Each row comes from the steps of one path. Every step used is in the known rows, and no mark comes twice. Write the path behind each row, first mark first.
Known rows:
tanano, mave, ritemu: [  0 -11 -38  19 -21 -15   4 -33 -20 -29  38  -3  19 -32 -11  38  61  -6
 -30 -13   7   6  30  -3 -36 -29 -24   8  20 -27]
mave, ritemu: [ -1  26 -37  30 -32  14  -9 -32  -2 -36  38 -10  -7 -34  40  25  22   9
   1  -3  14   4  49  -3 -56 -39 -24  20   0   4]
bozibut, balas: [  8  11 -14  47 -51   6   6  -4  44 -40 -11   2   0 -51   1  -9  39 -35
  13 -12  11 -31  40  18 -46  29  -8  21  10 -27]
tanano, ritemu: [ 12  25 -15  31  19   3 -29  -5   8 -28  16   3  26 -42 -23  20  30 -23
  21  -7  25  14  64  50 -10 -16  -9 -20  33  -3]
zapi, bora, bozibut, zedol, balas, mave, tanano: [-12   1 -43 -10   2 -34  20  -6  55 -20   2 -31 -35 -44  -7   2  -1  -9
  -9 -18  21  12  21 -43 -12  -2 -31  31 -54 -30]
ritemu, mave, tisu, sizi: [  9  -2 -29  29 -14  25   1 -40   9  -4  29  11 -45  22  45 -14  13 -40
   1 -33  -8 -11  26 -23 -40   2 -71  27 -18  -3]
zapi, bora, bozibut, zedol, balas: [ -9   6 -36 -20   5 -46   2  -2  42 -19   6 -26 -37 -41 -20  -6  -6  -8
 -10 -16  20  17  18 -28  -4  12 -20  19 -42 -30]
tanano, ritemu, mave, tisu: [  9   2 -37  49  13  26 -21 -21   0 -30  26   9   1 -12  -9   4  27 -31
   5 -31  13   6  69  22 -12 -20 -40  12  24   7]
zapi, bora, bozibut, zedol, balas, neven: [-22   8 -22 -31  -3 -42  -1  -7  34  -9   3 -24 -35 -39 -14 -12 -14 -14
 -18  -8  25  20   7 -24  -5  16 -24  23 -51 -34]
bora, zapi: [ 21  -5  26  33 -30 -26 -34 -36  27  14  -3 -12  -4 -31  12  27  43 -44
  -5 -26   7 -42  12  -2 -33 -37 -44  -4  -9  -8]
zapi, bora, bozibut, zedol, balas, mave: [ -3   8 -32 -19  -2 -34  18 -11  52 -12   0 -23 -30 -45 -11  -3   1  -8
 -11 -25  24  11  10 -32 -11  11 -28  29 -42 -30]
tanano, ritemu, mave: [  6   9 -15  48   8  24 -27 -29  -4 -29  31  16  13 -19 -17   3  21 -35
  -1 -30  32  19  54  26  -9 -16 -19  -3  25   3]
mave, tanano: [-21  -9 -34  40  -2  -8  10  -5  24 -30  24 -20 -17 -14  21  18  27 -24
  16  16   4  -4  46 -19 -30 -45 -29  12 -32 -20]
bora, bozibut, zedol, balas, mave, tisu: [ 28   6 -31   4   8  -5 -21 -37  31 -25 -14  -7 -39 -34  34   9  35 -37
 -36 -32  -6 -42  44  -5 -32 -23 -22  55 -46   2]
ritemu, tanano, mave, tisu: [ -5 -52 -41  28  12  25  11 -18   1 -51  22   6  -8 -19  -7  -5  62  -1
 -57 -38   7  22  25 -25  -1   4 -33  45 -15 -28]
balas, mave, tanano, ritemu: [  6  10 -21  42 -11  31  37 -30  47 -11   2  -4  20 -38  26  31  48 -25
  17 -15  25 -12  40  -4 -40 -41 -43  25  -2  -9]
bozibut, zedol, balas, neven: [-21  57  -6 -28 -30  13 -18 -23   5 -22  -5 -37 -42 -23  22 -16  10 -31
  -9  27  -2  -9  37  19 -42 -43 -28  28 -37   3]
tisu, sizi: [ 20  53   8  -6   3  -9 -23 -14  19   2  11   3 -12 -21  41  11   0 -36
  38  10   7   2  23  26 -51  20 -32 -42 -13 -13]
sizi, tisu, mave: [ 35  20 -34   9   4 -28  18 -45  62  -1  49  11 -22 -21  25  -9  29 -49
   1 -37  33 -19  33  39 -73   3 -59   2  13  21]
zapi, bora: [-19   5 -25 -13 -14 -39  33   9  43   0  23 -20 -14 -29 -26  -6   0   6
  25  -4  25  36  -2 -24  -5  21 -33  -3  -8 -44]
zedol, balas: [ 14  34 -12  -8   2  -1 -23   3   7 -28   9 -13 -44   3  -2  15  25 -39
  29  -4  29 -11  56  -6 -25 -30 -18 -21  -5 -26]
zedol, bozibut, balas: [ 11  27  11  33   6 -12  -6   8  23 -51  36   5 -40 -26  15   1  24 -41
   0 -37   8 -37  60  20 -52  26 -25  28 -16 -52]
sizi, tisu: [ 38  -3 -43  21 -11 -45  -4 -20  37   7  49   1 -14 -27  27 -22  27 -48
  24 -15   5  -6  26  41 -72   1 -45   1  -4   9]
zedol, balas, bozibut, bora: [  3  17 -10 -41 -18  -9 -31  13  36 -23  27  -6 -58  29 -24  -2  26 -24
   9 -14  26 -20  13 -18  10 -38 -22  -4  -5 -14]
balas, neven: [-33  17  37 -20 -36   3  -6 -37  -6  23  11   5  -2 -13  23 -17   9 -40
 -13  19  27   7 -13  20 -28   5 -33  16 -22 -27]
bozibut, bora: [-16  -2 -20   8 -38  -7  -2 -17  30   8   6  28 -16 -11  -7  -2  52 -20
   5  10   3 -16  -7  14   3  26  -4   1  17  -7]
zapi, bora, bozibut, zedol, balas, mave, tisu, sizi: [  5  18 -45 -24   8 -34  14  -4  56 -10  -6 -28 -41 -42   6   1  -6 -10
   3 -21   9   5  23 -30 -22  17 -46  24 -48 -24]
bozibut, balas, zedol: [-16  28  -6  36 -51  24   1  12  57 -24  -8 -14   7 -70  25 -26  55 -36
  -1 -24  26 -12  28  14 -50   3 -19  23  -1 -19]

Which path is each row?
[ -5 -15 -25  -8   7 -54  11  -3  42  -5  16  -5 -18 -38 -22  -1  -1  -8
  -6 -26  30  23   0 -30   3  33 -18  10 -29 -44] -> zapi, bora, bozibut
[-14  37 -18  23  32  21  23 -37  52 -45  20   1  -9 -19  -1  40  29 -26
 -13 -23  54 -13  72   7 -23 -35 -41  -2  18   6] -> tisu, mave, tanano, ritemu
[-16   1 -43  53  22  -1 -13   5  16 -46  21 -21   5 -31  -2  29  25 -26
  24  13  15   9  80   9 -21 -52 -23  -4 -10  -8] -> mave, tanano, ritemu
[-38  39  16  -9   6   8 -15  16  35  10  42  -7 -25 -31  44 -19  56 -30
 -22 -33  26   8   8  10 -26 -23 -38  16 -22 -22] -> balas, zedol, bozibut, bora
[  9  23   6  44   0   5  18   0  39 -48  29   1 -34 -30  31  11  32 -41
   1 -41  11 -45  61   3 -63  11 -39  44 -26 -51] -> zedol, bozibut, balas, mave, tanano
[-11  38 -18  16   3  54  25 -66  36 -60  36  12 -21 -25  31  26  25   9
 -52 -47  63   2  50 -14 -38 -20 -39  30  11  16] -> tisu, mave, ritemu, tanano
[ 25  25 -42   3   7  -6  -1   0  30  -2   3 -12 -37  -7  50  13  23 -21
  42   1 -32 -22  51  11 -50   5 -72   3 -10  -7] -> mave, tisu, sizi
[-12   3 -43  43 -19  47 -11 -35  -6 -66  42  -5 -12 -38  44   8  20  23
 -33 -21  28  28  50 -22 -42 -29 -19  41 -21   7] -> mave, ritemu, tanano
[ -2  53 -26 -13 -20   8 -14 -14  16 -35   0 -39 -43 -26  14  -6  23 -22
   3  15 -10 -14  51  14 -39 -48 -21  22 -25   6] -> bozibut, zedol, balas
[ 16  -3 -14  12   3 -21 -29 -44  22 -22   0   1 -17 -45  24  -1  27 -32
 -50 -23  -5 -23  22  11 -23  -8   1  46 -43   2] -> bora, bozibut, zedol
[ -1 -21  14 -27 -53 -28 -28 -13  63  10  34   6 -25  13 -21  -9  39  -9
 -26 -30   5 -34 -45 -11  22 -32 -36  24  -3   2] -> balas, bozibut, bora, zapi
[ 23  11 -48  22  11 -29  22 -38  64 -12  51  -1 -28 -19  31  -2  26 -51
   5 -28  30 -21  48  25 -75 -15 -64   6  -3  21] -> sizi, tisu, mave, tanano
[ 27  17 -53  25   3  -2  13 -53  50 -30  61   7 -26 -32  43  -7  23 -27
 -19 -45  42  -4  51  23 -82  -8 -59  20   1  34] -> sizi, tisu, mave, ritemu, tanano
[ 20  15  -7  49 -66  31  37 -23  64 -25 -22   9  13 -60  17  -3  54 -35
  12 -29  18 -43  26   8 -58  28 -24  40  13 -25] -> bozibut, balas, mave
[ -1 -36 -37  22  18  25   3 -16   0 -49  20   5 -10 -20   5  -2  51  -6
 -48 -34   6  24  28 -19 -10  13 -37  29 -21 -26] -> ritemu, tanano, mave, tisu, sizi
[ 18 -11 -41   0   7 -28   9 -10   2  -6  13  -3  -2 -13  -5  29  61 -28
  -2 -11 -24 -14  32   8 -31   1 -57  -3  14 -34] -> tanano, mave, tisu, sizi
[ -3  54 -14   7  -7  32  27 -64  38 -38  33   9 -18 -22  28  38  27   0
 -29 -36  53 -15  51  -2 -48 -26 -43  15  26  14] -> tisu, mave, ritemu
[  6  56 -21 -12 -31  25   8 -28  31 -25  -9 -34 -34 -32  26   0  33 -22
   1   4  -5 -23  41   7 -48 -49 -32  36 -23   8] -> bozibut, zedol, balas, mave
[-16  -7 -26   5 -10 -39  10  12  62 -14   3 -13 -11 -63 -15 -16   9 -15
 -12 -36  38  18   7 -28 -10  37 -19  19 -32 -43] -> zapi, bora, bozibut, balas, zedol
[-23 -26 -23  54 -21  23   9 -44   4 -22  43   5 -31  17  26 -10  15 -41
 -17 -22  17   2  23 -44 -27 -33 -40  33 -33 -12] -> ritemu, mave, tanano
[ -7  17   7   6  16 -21 -12  -1  14 -17  47  23 -50   3   9   6  33 -30
  -6 -21   3 -25  27  18 -17  23 -22  15 -11 -38] -> zedol, bozibut, bora
[ 19  10 -30  20  21  -3 -35 -33  26 -41 -10 -11 -23 -45  21  18  29 -42
 -35 -24  10 -29  62   2 -27 -38  -6  38 -47   5] -> bora, bozibut, zedol, balas, mave, tanano, ritemu
[ 33  28 -50  18  -3 -18  13 -52  52 -16  59   4 -23 -30  40   1  23 -35
  -2 -37  35 -16  51  33 -88 -12 -62   9  12  32] -> sizi, tisu, mave, ritemu
